Each row comes from the steps of one walk. Every step used is in the known rows, and no mark comes twice. Write the walk behind each row, first mark first.
In the rows, zero is written as 128.
Known rows:
M Z V F: [150  99 120 115  92 151 141 122 131  94 121 134 148 141 122  94 190 145
 143 118  69 147  75 208 175  77 152  74 155 128 130 196  75 147 125 109
 155  90]
L Z V Y M: [136  88 183 101 104 116 133 109 111  90  98 128 157 157 139 106 142 178
 151 121 125 150 116 185 188  49 123  75 151 100 136 192  89 131 149  75
 154 105]
Z V F: [164  91 114 114 101 137 141 121 128  70 107 121 148 130 116 101 187 139
 148 132  87 131 107 209 168  66 155  67 152 116 124 167  62 132 128 108
 147 101]
W S Y: [156 102 113  82 124 159 165 160 136 112 127 142 148 153 138 109 163 160
 160 126 110 147 127 157 138  95 134 140  80 113 119 131  63 146 134  88
 126  95]
M Z: [131 115 115  99 124 148 153 147 102 124 117 148 128 143 129 110 164 154
 124 119  98 155  83 158 175 110 115 103 132 118 136 164 107 152 130 119
 144 107]
M Z B: [128 121 117 101 117 128 155 135 118 124 127 125 116 144 143 105 164 139
 138  95  94 158  79 179 173 114  98  82 168 105 148 159 116 151 125 111
 146 103]
K M Z: [135 111 132  96 118 153 162 141  93 110 131 142 136 146 146 111 157 155
 104 105 100 160 116 150 180 112  90  94 124 111 140 154 131 169 122 111
 163  94]
M Z V W B: [147 105 142 127  83 144 174 133 114 110 129 130 142 133 127  85 179 157
 134 115  79 140  32 211 202  96 108 102 166  88 119 189 127 153 145  64
 110 110]
W M: [121 100 141 105 115 146 159 147  78  97 118 152 120 127 109 120 149 160
 134 139 105 136 121 157 174 104 145 109 138  96 122 150 123 134 144 118
 159 114]
Y M Z V F: [147 109 155 102  98 128 130 131 124  86 132 127 160 136 130 107 158 149
 136 119  74 144  83 213 177  64 167  65 147 137 133 207 102 126 130  94
 156  97]
K M: [144 100 129  95 122 149 169 142  90  86 118 136 132 134 133 113 154 151
 112 118 119 137 147 152 178 101  92  88 122  95 133 127 117 158 128 112
 161 102]
L W S Y B: [141  94 123  78 137 179 162 163 130  95  96 124 142 165 177 102 143 168
 135 141  99 178  88 162 144  78 124 117 133  88 113 130  57 171 114 116
 110 112]
M Z V W U: [132 110 153 126 126 146 164 119 126 101 100 146 144 138 124  89 175 149
 160 123  77 118  55 215 180  80 111 119 137 121 108 184 107 156 131  78
 141 109]
Y M Z V W: [129 115 176 105 101 118 142 127 108  96 120 133 147 145 129 105 134 159
 127 111  91 131  59 200 195  73 138  81 124 122 117 193 129 120 139  75
 131 109]
S Z V W: [147 103 140  97  98 112 161 125 119  55  93 122 133 144 113 105 163 141
 123 133  75 118  85 205 175  62 120  81 153 110 110 191  89 134 144 103
 117 119]
S Z V F: [162  94 121  91  96 122 147 121 137  46 106 126 145 133 117 107 187 130
 128 138  59 137 107 213 152  56 150  65 177 125 123 205  63 139 137 124
 148 108]
L W M Z B: [109 114 157 106 111 149 155 147  85 131 103 149 121 138 143 101 140 147
 139 126  72 181  46 175 169 108 115  90 186  80 144 173 141 145 131 113
 163 114]
W V Y: [167  89 135  97 119 149 164 116 113 105 105 144 130 137 120 115 171 146
 149 121 121 141 128 172 165 116 104 114 137 104 117 154  78 149 145  86
 126 117]
Y M Z V: [137 106 162  84 112 117 144 144 103 100 129 129 156 139 136 110 144 158
 120 116 101 159 100 181 187  67 138  79 137 129 130 200 119 132 131  95
 149 111]
L Z V W S: [133  99 159 101 102 137 155 128 136  93  93 119 148 165 158 101 154 170
 157 127 103 157  74 185 178  67 127  88 124  95 128 184  57 134 147  97
 126  97]
V Y: [147  94 128 111 122 154 150 138 102 115 101 154 120 158 106 103 165 151
 150 116 121 113 126 171 155  93 112 114 129 105 121 130  78 143 150  97
 144 111]
W V F: [175 103 110 101 119 149 148 106 137  79 115 129 141 116 123 127 177 135
 142 144  96 145 111 187 172 117 130  77 146 118 131 166  69 135 130 110
 130 106]
Y L Z B: [115 112 118  87 126 133 162  93 121  82  76 118 122 160 156 125 133 151
 127 124 115 163 102 177 213 122  74  82 166  64 164 155 121 143 140 112
 140 106]
Z B: [143 113 112  99 119 121 153 131 117 101 111 120 115 133 133 105 153 134
 146 108 116 133 111 177 166 104  99  79 162  91 149 130 103 142 128 108
 143 112]
Y L W V: [156  83 119  82 144 171 174 106 117  72  62 133 138 127 134 130 122 133
 102 173 103 165  94 167 193 121  76 113 137  77 134 160 104 138 136 114
 111 134]
S Z: [146 112 116  78 125 126 160 143 106  71 105 139 124 138 121 126 158 139
 115 144  94 140 120 161 157  89 109  94 151 115 128 171  91 139 140 136
 132 124]
L Z B: [125 119 124  96 116 118 145 108 121 110  98 114 123 141 155 112 154 147
 152 116 119 168  90 161 187 105  94  58 180  85 152 159 100 146 125 114
 147 110]
F V: [152 102 108 111 121 165 124 143  89  99  97 125 126 122 124 107 148 144
 116 136 105 107 114 149 187 103 119  81 143 106 128 155  90 156 114 126
 122 129]
L W V: [157  93 126  89 135 149 162 127 115 100  78 133 139 112 139 115 148 131
 128 164 109 172  88 156 169 105  94  92 151  99 125 164  80 139 116 115
 121 127]
N U: [146 117 128 104 145 137 149 129  98 102 107 174 134 143 130 103 178 152
 140 147 141 136 113 157 173  88 102 106 140 107 158 155  97 127 127 126
 124 102]

Which walk is each row?
[152  83 176  99 107 124 146 135 104  83 112 135 147 154 111  99 148 162
 148 110 121 113 136 196 168  48 134  89 132 112 120 166  96 127 151  75
 144 112] | Z V Y M
[156 113 124 137  99 169 136 139  93  98 107 119 122 121 123  94 144 154
 123 135  88  91  60 184 206 116  93  87 160  71 123 149 122 154 136  76
  88 142] | F V W B
[133  84 130  88 120 140 162  90 118  63  74 117 145 157 138 116 143 162
 119 147 111 160 103 175 219  86 105  94 147  81 141 182 100 147 142 107
 136 107] | Y L Z V
[146  70 137 104 116 156 173 113 108  68  82 140 129 171  98 109 162 157
 130 123 111 112 131 211 186  84 110 127 129  85 121 147  92 146 162  85
 132 105] | Z V Y L
[146 115 120 138 113 167 117 133  95  98  88 125 118 129 124 101 138 148
 118 133  97  85  79 169 194 106 115  86 131  99 118 148 101 147 124 104
 101 126] | F V W
[135 135 163  93 109 147 142 161 137 117 140 152 160 170 150 112 129 174
 153 104  87 140  68 179 157  94 143 130  59 120 117 161 107 132 145  55
 117  92] | V W S Y M Z
[153 112 144  82 100 121 139 139 123  99 141 130 175 140 135 102 151 169
 138 114  97 159  93 183 174  69 143 101 115 128 112 190 121 145 129  58
 134  95] | S Y M Z V
[162  89 123 129 118 181 121 139  89 109  88 139 119 149 115  97 160 155
 132 123 103  95 122 169 168  99 112 102 146 102 122 147  78 160 139  97
 126 127] | F V Y
[133  81 149 105 107 158 163 131  99  99 123 119 121 169 140  97 177 173
 126  91  86 151  91 204 180  76 126 101 188 109 116 178  87 188 132 106
 128 102] | M Z V Y B
[148  86 144 110 103 149 157 130 108 119 116 147 136 164 111  83 182 158
 143 101  92 140  92 198 167  78 128 113 152 117 116 179  81 160 140  89
 148  93] | M Z V Y
[135 137 140  80 109 115 131 139 129 116 144 125 149 147 148 107 139 155
 154  91 102 159  85 181 168 109 114  95 133 113 140 164 136 145 124  62
 136  99] | S Y M Z B
[130  83 172 118  90 157 157 137  80 118 124 159 136 162 108  96 174 169
 141 109  78 142  92 199 172  93 155 126 154 103 110 195 116 153 160  82
 161 102] | W M Z V Y
[139  90 128 118 121 193 123 101  98  92  59 131 132 173 130 116 131 176
 113 137 107 118 110 163 212 116  93 107 149  72 144 173  97 166 148 103
 120 122] | F V Y L Z
[122  97 168 125  90 136 158 126  84  80 106 142 126 128 101 102 149 162
 143 134  93 112  83 201 195  83 154 103 140  87 104 169 126 127 150  90
 140 116] | Z V W M
[158  76 143 114 106 141 160 129 108  92  99 138 131 147 103  92 179 156
 154 112 115 116 123 194 163  64 125 103 147 104 114 154  69 147 146  84
 146 108] | Z V Y
[134  95 151 119  85 150 146 127 102  89 132 147 146 138 117 103 180 159
 139 131  58 157  74 212 181  88 184  83 161 114 124 206 111 141 140 107
 170  93] | W M Z V F
[158  96 138 108  90 155 157 124 119  78 129 125 154 146 139  95 185 147
 118 108  70 157 105 202 179  83 125  63 150 122 138 186 101 169 121 102
 174  81] | K M Z V F
[157  80 127  93 130 169 176 102 117  75  89 139 123 152 110 133 149 150
 123 131 113 130 136 186 187 131  86 140 115  87 130 147  98 148 164  87
 112 120] | W V Y L
[154  92 133  95 107 160 176 131 149  65  94 129 152 177 125 113 147 171
 142 129  86 120  94 212 175  85 127 147  71  88 108 140  86 139 155  58
  94  93] | Z V W S Y L
[140 102 137 119 100 126 151 120 113  86  91 132 131 139 113  96 157 147
 142 125 104 111  83 198 185  75 124  85 135 100 112 158  95 125 136  89
 123 107] | Z V W
[154 108 143 100  90 155 157 148 148 113 127 139 163 172 141  88 171 170
 156 108  72 149  58 197 155  86 149 135  87 119 100 175  74 156 140  60
 112  83] | M Z V W S Y
[128  92 158 106  97 144 164 140  77 106 131 143 141 135 120 106 164 161
 128 127  78 160  88 182 190  91 157 107 156 112 116 199 126 146 138 105
 157 109] | W M Z V
[131 113 170 102 122 146 137 145  96 125 130 156 138 167 120 110 141 165
 137 103 108 135 103 176 167  90 124 109 124 118 136 171 116 131 153  83
 151 107] | V Y M Z
[164  97 140 100  94 141 160 140 147  94 112 136 155 160 128  96 165 163
 165 119  94 130  89 199 153  72 146 123  83 104 102 146  61 141 141  61
 107  96] | Z V W S Y
[164  82 142 103 128 170 158 119 115 108  68 141 137 134 125 108 154 143
 141 147 111 153  94 175 156 103  94 105 149  91 117 154  66 149 135  94
 129 123] | L W V Y
[152  83 120 120 125 192 139 123  90  81  75 135 121 165 109 113 136 158
 108 132 101  85 125 178 191 111 100 128 123  85 127 142 103 164 149 100
 114 130] | F V Y L
[140 102 156 108 100 154 170 156 128 115 120 142 141 172 137  95 165 159
 144 106  75 145  61 196 163  77 135 112 110 116 125 185  70 143 142  94
 126  95] | M Z V W S
[162  60 146 110 113 173 185 126 112  76  73 137 144 159 113  87 153 156
 125 153  94 133  81 219 187  75  76 120 178  49 126 152 108 151 163  68
 122 124] | Z V Y L W B
[142 126 136  85 115 128 131 146 114 120 141 143 163 141 138 110 136 167
 140 115 107 152  94 163 172  99 136 111 100 127 121 168 129 142 128  68
 133 103] | S Y M Z
[115  79 174 114  97 164 165 140  71 102 133 134 118 167 136 103 169 191
 126 100  71 158  88 207 189  85 154 119 191  94 109 189 120 181 144 105
 150 108] | W M Z V Y B
